What can hang from each mark:
vufin: voro
nosam: desal vavu zubav
veret: peboz vavu zubav
zubav: nosam veret voro
voro: vavu vufin zubav
vavu: kabal ludir nosam veret voro
kabal: vavu

Each row was made from one small tree. The marks that hang from a mark follow it in brackets, in alphabetical order. Every link used is in the known rows. Write each row's tree.
Known rows:
nosam[vavu]: [-26.3,  -7.2,  -7.6,  -6.4, -33.7, -23.8,   8.4,   2.4, -10.6,  18.9,
  10.3,  24.3,   7.9, -23.1,   0.6, -47.1, -21.8,  21.9,  34.2,  18.8,
 -19.7,  -7.0,  -6.4, -33.3]
nosam[desal]: [-35.0, -12.5,  -6.0,  -3.9, -34.2, -29.9,  24.2,  -4.1,   7.2,  22.1,
   5.0,  31.4,   3.9, -12.3,  -2.0, -67.9, -26.6,   4.6,  49.6,  -2.4,
 -17.4,  -3.2,  -9.7, -37.3]
zubav[nosam]: [-40.3,  -6.9,  -6.5,  -3.1, -35.0, -23.3,  20.8,   1.0,  -3.4,  18.6,
  15.6,  26.8,   7.2, -12.1,  -9.5, -68.1, -28.3,  11.4,  29.4,  14.2,
 -11.7,  37.6, -10.7, -41.5]
voro[vavu zubav[nosam]]: [-37.4,   3.5,  -3.5,  10.7, -28.1, -12.2,  27.9,   2.2,  -6.8,  38.7,
   5.7,  15.6,  -1.4, -31.6,   2.5, -23.9, -30.0,  25.0,  34.4,  12.5,
  -3.0,   6.7, -10.5, -33.7]
kabal[vavu[ludir veret[peboz zubav]]]: [ -5.8,  -3.1, -16.4,  -2.8, -34.3, -28.0,   6.2,   0.5,   4.6,  26.6,
  -0.8,   4.9,   6.2, -12.1,   3.6, -16.3, -24.4,   9.9,  28.0,  10.0,
 -22.7, -12.0,  -2.8, -28.0]
vufin[voro[vavu[kabal nosam]]]: [-30.3,   6.7,   3.5,   8.6, -53.0, -12.7,  24.9,   7.0,  -2.1,  10.4,
  -8.1,  30.8,  -4.5, -16.3,  -2.7,  -3.8, -19.9,  -1.4,  17.8,  14.0,
 -17.6,  18.7, -26.1, -33.9]
vavu[kabal ludir nosam voro[vufin zubav[veret]]]: [-26.2,   3.2,  19.4,  -5.9, -55.4,   3.8,  23.4,   6.8,   6.5,   4.1,
 -16.6,  18.4, -24.5,   6.2,  -3.8,  24.4, -29.9,  -0.4,  14.7,  18.9,
 -40.0,  18.0, -16.1, -11.6]
zubav[nosam[desal] voro]: [-45.1, -16.3,  -0.5, -10.7, -31.5, -16.4,  26.1,  -6.0,  16.1,  19.5,
  19.8,  41.7,  -6.6, -12.7, -19.1, -48.2, -30.0, -10.5,  40.3,   0.5,
 -14.4,  34.8, -17.4, -44.1]
veret[vavu[ludir voro] zubav]: [-13.1,   3.8,  -7.1,  16.6, -25.7,  -5.4,  11.5,  10.4,   3.3,  29.7,
   6.8,   7.1,   2.7, -24.4,   1.2, -12.2, -25.1,  -9.4,  19.4,  14.4,
   1.3, -19.8,   0.6, -30.5]
nosam[desal vavu[ludir] zubav[veret]]: [-19.6,  -2.3,   0.5, -24.4, -23.9, -17.1,  15.7,  -6.2,  -7.8,  19.6,
   9.7,  14.8, -16.9, -33.5, -15.7, -45.7, -27.7,  19.4,  51.9,   6.6,
 -36.9, -39.8,   2.1, -18.5]
kabal[vavu[nosam[zubav] veret]]: [-19.2,  -8.3, -11.8, -22.9, -50.4, -27.8,  15.8,   0.7, -17.1,  15.4,
   0.2,  19.1,   0.6, -11.1,  -4.3, -24.4, -27.1,  14.0,  30.2,  17.0,
 -28.5,   4.8, -15.2, -36.5]
kabal[vavu[nosam[desal zubav] veret]]: [-21.3, -10.7,  -9.6, -30.6, -49.9, -30.2,  21.2,  -2.6, -13.1,  18.2,
  -3.4,  23.5,  -6.5, -12.5,  -7.7, -25.9, -28.3,   4.9,  41.7,   7.3,
 -27.5,  -3.7, -16.2, -36.6]
zubav[nosam[vavu] voro[vufin]]: [-38.3, -14.4,  -1.6, -14.8, -49.6,  -6.7,  11.8,   6.1,   8.4,  13.9,
  24.7,  35.3,  -7.1, -18.0, -14.2, -14.1, -17.8,   1.6,  30.5,  19.4,
 -24.3,  31.3, -12.1, -44.7]
voro[vavu[kabal ludir nosam veret[peboz]] zubav]: [-16.2,   6.3,   5.9,  -2.8, -42.0, -17.4,  22.6,  -3.4,   4.4,  18.6,
 -12.7,   6.7, -10.7,  -8.6,   3.8,  20.4, -28.4,  18.0,  26.3,  21.4,
 -24.5,   7.9, -16.5,  -6.6]
nosam[vavu[kabal ludir] zubav[veret[peboz]]]: [-11.8,  -0.5,   1.1, -14.4, -24.0, -20.8,  11.1,  -3.7,   8.6,   7.8,
  -0.2,  11.4,  -9.2, -26.9, -13.4, -32.4, -22.8,  22.3,  28.7,  22.3,
 -39.0, -26.1, -14.9, -17.1]
kabal[vavu]: [-24.7,  -5.6, -15.7,   0.9, -38.6, -29.6,  11.9,   2.1,  -4.0,  27.4,
  -3.9,  21.9,   9.4, -21.0,   3.8, -45.1, -24.2,  11.3,  32.4,   6.7,
 -15.6,   1.8, -12.7, -38.2]
vufin[voro[vavu[ludir veret]]]: [-16.9,  11.0,  -2.5,  18.2, -44.3,  -8.5,  12.4,  10.3, -13.9,  20.8,
   7.3,  15.4,   3.1, -12.8,  -2.1,  -3.8, -21.9,   9.3,  23.7,  13.5,
 -33.3,   6.5,   0.2, -21.4]
veret[vavu]: [-21.7,  -3.4, -11.2,   7.6, -36.5, -26.4,  13.6,   7.9,   0.9,  25.6,
   7.5,  19.0,  13.3, -29.7,   4.0, -50.5, -22.0,   4.7,  30.8,  14.7,
 -11.1,  10.6, -10.4, -33.7]
vufin[voro[vavu[nosam veret] zubav]]: [-27.3,   6.3,   1.5,   7.7, -45.7,  -5.4,  27.8,   8.5, -13.8,  25.1,
   4.8,  20.4,  -3.0, -17.4,   5.3,  10.4, -27.2,  14.7,  21.5,  13.2,
 -23.5,   0.9, -12.9, -32.2]
nosam[desal vavu[ludir veret[zubav] voro[vufin]]]: [-11.1,  -8.3,   3.5, -16.5, -43.8,  -6.6,  10.7,   9.1, -10.1,  20.0,
   2.0,  19.8, -14.3,  -7.3,  -7.8,  11.4, -24.6,  -3.7,  45.4,   9.9,
 -36.5, -38.1,   7.0, -27.9]
nosam[desal vavu[voro] zubav]: [-29.2,  -8.8,  -5.1, -14.3, -24.2, -11.8,  23.8,  -0.5,  -4.2,  22.4,
  14.3,  28.5, -12.0, -23.5, -20.2, -31.9, -26.6,   0.0,  46.9,   6.8,
 -17.6, -54.2,  -4.8, -36.9]
kabal[vavu[nosam veret voro[vufin]]]: [-14.6,  -8.6,  -9.2, -12.0, -64.3, -17.2,  15.6,  10.8, -11.0,  15.0,
  -3.6,  26.4,  -3.3,   0.6,  -1.7,  14.6, -25.7,  -1.5,  25.0,  15.9,
 -38.4,  18.6,  -8.6, -37.8]
kabal[vavu[nosam[zubav]]]: [-30.6,  -3.9, -15.4, -17.1, -46.7, -25.3,  18.1,  -3.8,  -5.4,  17.7,
   3.8,  19.1,  -2.3, -19.8,  -4.0, -36.0, -23.5,  10.6,  28.4,  13.1,
 -10.2,   1.4, -14.6, -36.8]
kabal[vavu[nosam voro[zubav]]]: [-30.2,  -0.9,  -9.2,  -4.0, -39.5, -12.9,  23.9,   1.3,  -5.3,  28.3,
  -2.2,  22.4,  -6.2, -14.3,   0.8,  -2.5, -32.3,   1.6,  21.3,   8.2,
  -8.5,   0.7, -11.3, -33.4]

Which tree is each row?
[-25.8, -16.3,  -5.1,  -6.1, -45.4, -13.5,  23.1,   1.3,  14.1,  20.0,
  15.0,  29.8,  -9.5, -15.7, -12.3, -14.5, -18.9,   3.4,  53.5,   5.4,
 -34.9, -25.4, -12.2, -42.3]
nosam[desal zubav[voro[vavu[veret] vufin]]]
[-32.6,  -6.8,  -3.4,  18.4, -40.6,  -1.3,  24.0,  13.3,   7.8,  27.5,
  10.2,  22.9,   1.7,  -3.6,   4.2,  -9.7, -26.1,   8.2,  25.8,  10.7,
 -23.8, -15.3,  -3.6, -39.3]
vavu[voro[vufin zubav]]
[-27.5,  -1.8, -10.2,   1.8, -72.2, -16.3,  18.0,   6.3,   4.6,  13.6,
   7.7,  22.4,  -3.1, -15.0,   7.4,  -1.9, -11.5,  17.7,  35.2,  22.0,
 -22.9,  26.0,  -3.1, -34.2]
voro[vavu[nosam] vufin]
[-38.4,  -6.1,  12.7, -29.1, -58.0,  -9.9,  20.4,  -8.5,  18.7,  -4.9,
  -2.9,  24.0, -27.4,   3.3, -20.3, -11.8, -19.4, -14.2,  34.4,  12.8,
 -23.7,   6.8, -24.1, -15.6]
vavu[kabal ludir nosam[desal zubav[voro[vufin]]]]
[-26.5,  -1.1,   8.6, -27.9, -42.0, -23.6,  27.0, -13.9,  20.2,  -2.1,
  -8.4,  18.6, -22.9,  -5.7, -17.3, -33.4, -27.1,  -0.9,  34.5,  10.0,
 -30.2,   7.9, -21.8, -11.4]
vavu[kabal ludir nosam[desal zubav[veret[peboz]]]]
[-38.1,   8.4,   9.2,  14.1, -36.3,  -4.1,  31.3,  11.3,  -4.6,  27.2,
  -9.0,  25.0,  -7.6, -26.2,  -4.1,  -4.4, -26.1,   2.7,  19.2,   8.8,
  -9.8,   2.8, -28.9, -37.4]
vufin[voro[vavu[kabal] zubav[nosam]]]
[-23.7,   3.4,   9.3,  13.8, -33.9,  -9.1,  11.8,   5.3,   2.8,   8.5,
 -12.6,  20.4,  -3.7,   8.4, -11.9, -19.2, -29.1,  -9.2,  17.2,  15.5,
 -26.0,   8.0, -13.8, -13.6]
vavu[kabal ludir voro]
[-29.1,   1.5, -11.6,   0.4, -45.7, -19.1,  21.8,  -4.4,  -3.8,  16.7,
  12.6,  18.7,  -1.0, -21.8,  -2.2, -26.4, -21.2,  22.3,  32.8,  21.4,
 -11.1,   8.0,  -7.6, -31.4]
voro[vavu[nosam[zubav]]]
[-11.9, -16.5,   0.3,  -1.3, -39.0, -38.6,  18.2,   3.7,  14.5,   5.4,
 -13.5,  28.1,  13.5,   6.0,  -1.7, -36.8, -25.8,   8.9,  26.8,  18.1,
 -43.1,  15.3, -32.8, -34.9]
vavu[kabal veret[peboz]]
[-18.4,  -0.1,   9.9,  15.2, -27.1, -18.6,  27.7,   5.3,  -1.4,  29.3,
 -26.7,  21.4,  -2.7, -32.4,  11.7, -14.7, -32.8,  31.5,  32.7,  11.3,
 -32.4,  -4.8, -30.4, -29.9]
voro[vavu[kabal] zubav[veret]]
[-18.7,  -2.2,  -2.6,  13.4, -31.5, -17.3,  21.0,   6.4, -14.7,  36.0,
  -1.9,  13.8,   7.5, -20.4,  12.5, -10.4, -31.0,  34.4,  37.3,  15.2,
 -27.4, -11.8,  -9.3, -29.6]
voro[vavu[veret] zubav]
[-10.7,  -1.1,   6.8,  -8.8, -47.7, -16.7,  17.9,  -1.8,  11.3,  -4.8,
  -5.8,  20.0,  -9.6,  24.2, -14.7,  15.4, -31.2, -11.9,  12.0,  24.8,
 -40.9,  33.8, -13.6,  -7.9]
vavu[kabal ludir nosam veret[peboz] voro]
[-14.1, -15.6,  -2.0,  10.8, -55.3, -17.5,  13.8,   8.1,  28.0,  10.6,
  -0.1,  33.4,   1.2,  -5.6,  -0.4,  15.4, -14.8,   3.5,  31.0,  18.2,
 -44.4,  19.2, -25.1, -38.3]
zubav[voro[vavu[kabal veret[peboz]] vufin]]
[-37.1,  17.5,   1.2,  16.8, -33.7,   2.9,  23.7,   7.1,  -8.1,  32.8,
  10.7,  11.2,  -8.5, -26.3,  -4.2,  -4.1, -25.8,   8.7,  21.0,   8.7,
  -8.0,   2.3,  -2.7, -22.8]
vufin[voro[vavu[ludir] zubav[nosam]]]
[-29.7,  -6.8,  -7.1,   6.1, -42.6, -14.3,  17.2,  -5.6,  11.7,  15.6,
  16.5,  32.9,   0.2, -15.5,  -1.3, -10.6, -23.1,   8.9,  27.9,  16.0,
 -17.7,  31.4, -13.0, -32.6]
zubav[voro[vavu[nosam]]]
[-25.2,   7.3, -11.8,  -8.4, -42.2,  -9.1,  13.4,  -2.6,  -6.5,  18.1,
   7.7,  11.0, -12.0,  -9.7, -13.5,  -6.3, -26.9,  -2.9,  21.1,  13.5,
 -12.7,  -1.8,   1.5, -18.8]
kabal[vavu[ludir nosam[zubav] voro]]
[-17.6,  -0.5, -17.8,  21.6, -20.3, -17.4,  26.5,   5.5,  32.1,  35.1,
  17.9,  15.5,   7.7, -27.8,   1.8, -14.3, -26.1,  -5.7,  21.0,  10.3,
  -4.6, -10.7,  -5.4, -30.9]
veret[peboz vavu[voro[zubav]]]
[-19.5,  -8.7, -14.6,   4.4, -21.6, -27.2,  24.2,  -4.3,  19.8,  16.4,
  20.0,  18.5,   8.4, -21.7,  -4.6, -65.7, -26.1,  29.5,  30.9,  12.6,
 -34.8, -12.0, -10.0, -39.6]
nosam[zubav[veret[peboz]]]
[-24.0,  -5.2,  -0.1,  19.1, -18.5,  -7.3,  27.4,   6.4,   0.3,  29.6,
   4.8,  25.6,   3.3, -12.4,   3.5, -26.9, -38.9,  18.2,  23.2,   7.5,
 -31.9,  -7.5,  -7.5, -35.9]
vavu[voro[zubav[veret]]]
[-14.6, -13.5,  -8.8, -17.5, -24.0, -19.1,  24.7,  -0.6,   3.9,  20.5,
  17.5,  26.4,  -8.3, -15.2, -21.0, -16.8, -27.9,   1.0,  46.3,   9.7,
 -33.4, -51.5,  -3.6, -35.7]
nosam[desal vavu[veret[peboz] voro] zubav]
[-11.1,   7.7,   1.4,  17.4, -40.3, -12.1,  17.1,   9.6,   5.6,  16.4,
  -7.6,  16.5,  -0.1, -12.4,  -1.3,   9.3, -19.6,   0.2,  17.9,  13.3,
 -26.3,  -7.1, -16.9, -28.3]
vufin[voro[vavu[kabal ludir veret[peboz zubav]]]]
[ -3.3,  -4.9,   4.3,  -4.9, -28.4, -14.2,   7.8,   6.4,   0.7,  11.6,
  -8.1,  16.7,  -3.6,  -3.3,  -8.0,  10.9, -26.5,  -0.2,  20.2,  23.4,
 -31.7, -23.8, -12.5, -22.8]
nosam[vavu[kabal ludir veret[peboz zubav] voro]]
[-30.7,  14.4,   6.4,  10.4, -30.0,   0.1,  30.5,   4.8,  -6.0,  34.3,
   3.2,  16.5, -16.4, -33.8,  -5.2,  -4.9, -31.0,   8.9,  30.4,  -0.3,
 -23.5,   2.5,  -4.6, -23.2]
vufin[voro[vavu[ludir] zubav[nosam[desal] veret]]]
[-31.1,   1.3,   7.5,   0.4, -26.6,  -9.2,  31.8,   7.8,   7.0,  22.5,
  -0.7,  27.2,  -7.7, -28.7,  -5.4, -16.8, -29.3,   8.0,  16.3,   7.8,
 -26.3,   1.1, -26.6, -38.4]
vufin[voro[zubav[nosam[vavu[kabal]] veret[peboz]]]]
[-17.4,  -4.4,  -4.7,   8.2, -39.3,  -4.9,  13.4,   2.1,  13.5,  16.0,
  18.7,  17.6,  -6.9, -24.1,  -6.7, -14.2, -20.3,  23.6,  33.8,  16.6,
 -45.9,  -5.3,  -4.2, -30.4]
nosam[zubav[veret voro[vavu[ludir] vufin]]]
[ -1.5,  -0.2,  -2.4,  12.9, -37.8, -19.1,  17.5,   9.2,  29.5,  14.5,
  -5.6,  17.8,  -3.5, -21.6,  -2.1,  -8.1, -23.5,  -2.4,  21.8,  13.8,
 -45.1,  18.4, -11.0, -21.4]
zubav[veret[peboz vavu[kabal ludir voro[vufin]]]]
[-36.7,   1.2,  17.8,   0.0, -44.7,   3.3,  24.7,  10.4,   9.1,  17.3,
 -14.6,  19.2, -22.8,   3.9, -14.6,   6.3, -28.5, -16.3,  27.6,   8.5,
 -22.9,  -0.6, -15.3, -18.8]
vavu[kabal ludir voro[vufin zubav[nosam[desal]]]]
[-11.9,   2.3,   4.5,  12.9, -29.1,  -7.9,  12.9,  12.9,   5.8,  21.4,
 -15.6,  12.4,  -1.9, -20.2,  -2.0,  -4.8, -25.1, -18.2,  16.1,  16.5,
  -1.9, -18.1, -19.9, -30.3]
veret[vavu[kabal ludir voro] zubav]
[-27.7, -10.6,   2.7, -19.8, -52.7,  -3.6,   4.1,   7.2,  -2.2,  10.9,
  23.7,  25.3, -10.2,  -8.2, -17.0,   1.6, -20.3,   2.9,  30.3,  23.7,
 -39.5,  35.0,  -2.9, -29.7]
zubav[nosam[vavu[ludir veret]] voro[vufin]]
[-21.7,   6.7,   3.1,  18.4, -18.8,   0.1,  18.0,   3.1,  -2.2,  28.4,
   8.3,  10.2,  -4.4,  -7.7,  -0.9, -17.2, -38.2,  15.9,  21.6,   8.9,
 -32.6,  -6.1,   7.8, -12.4]
vavu[ludir voro[zubav[veret]]]
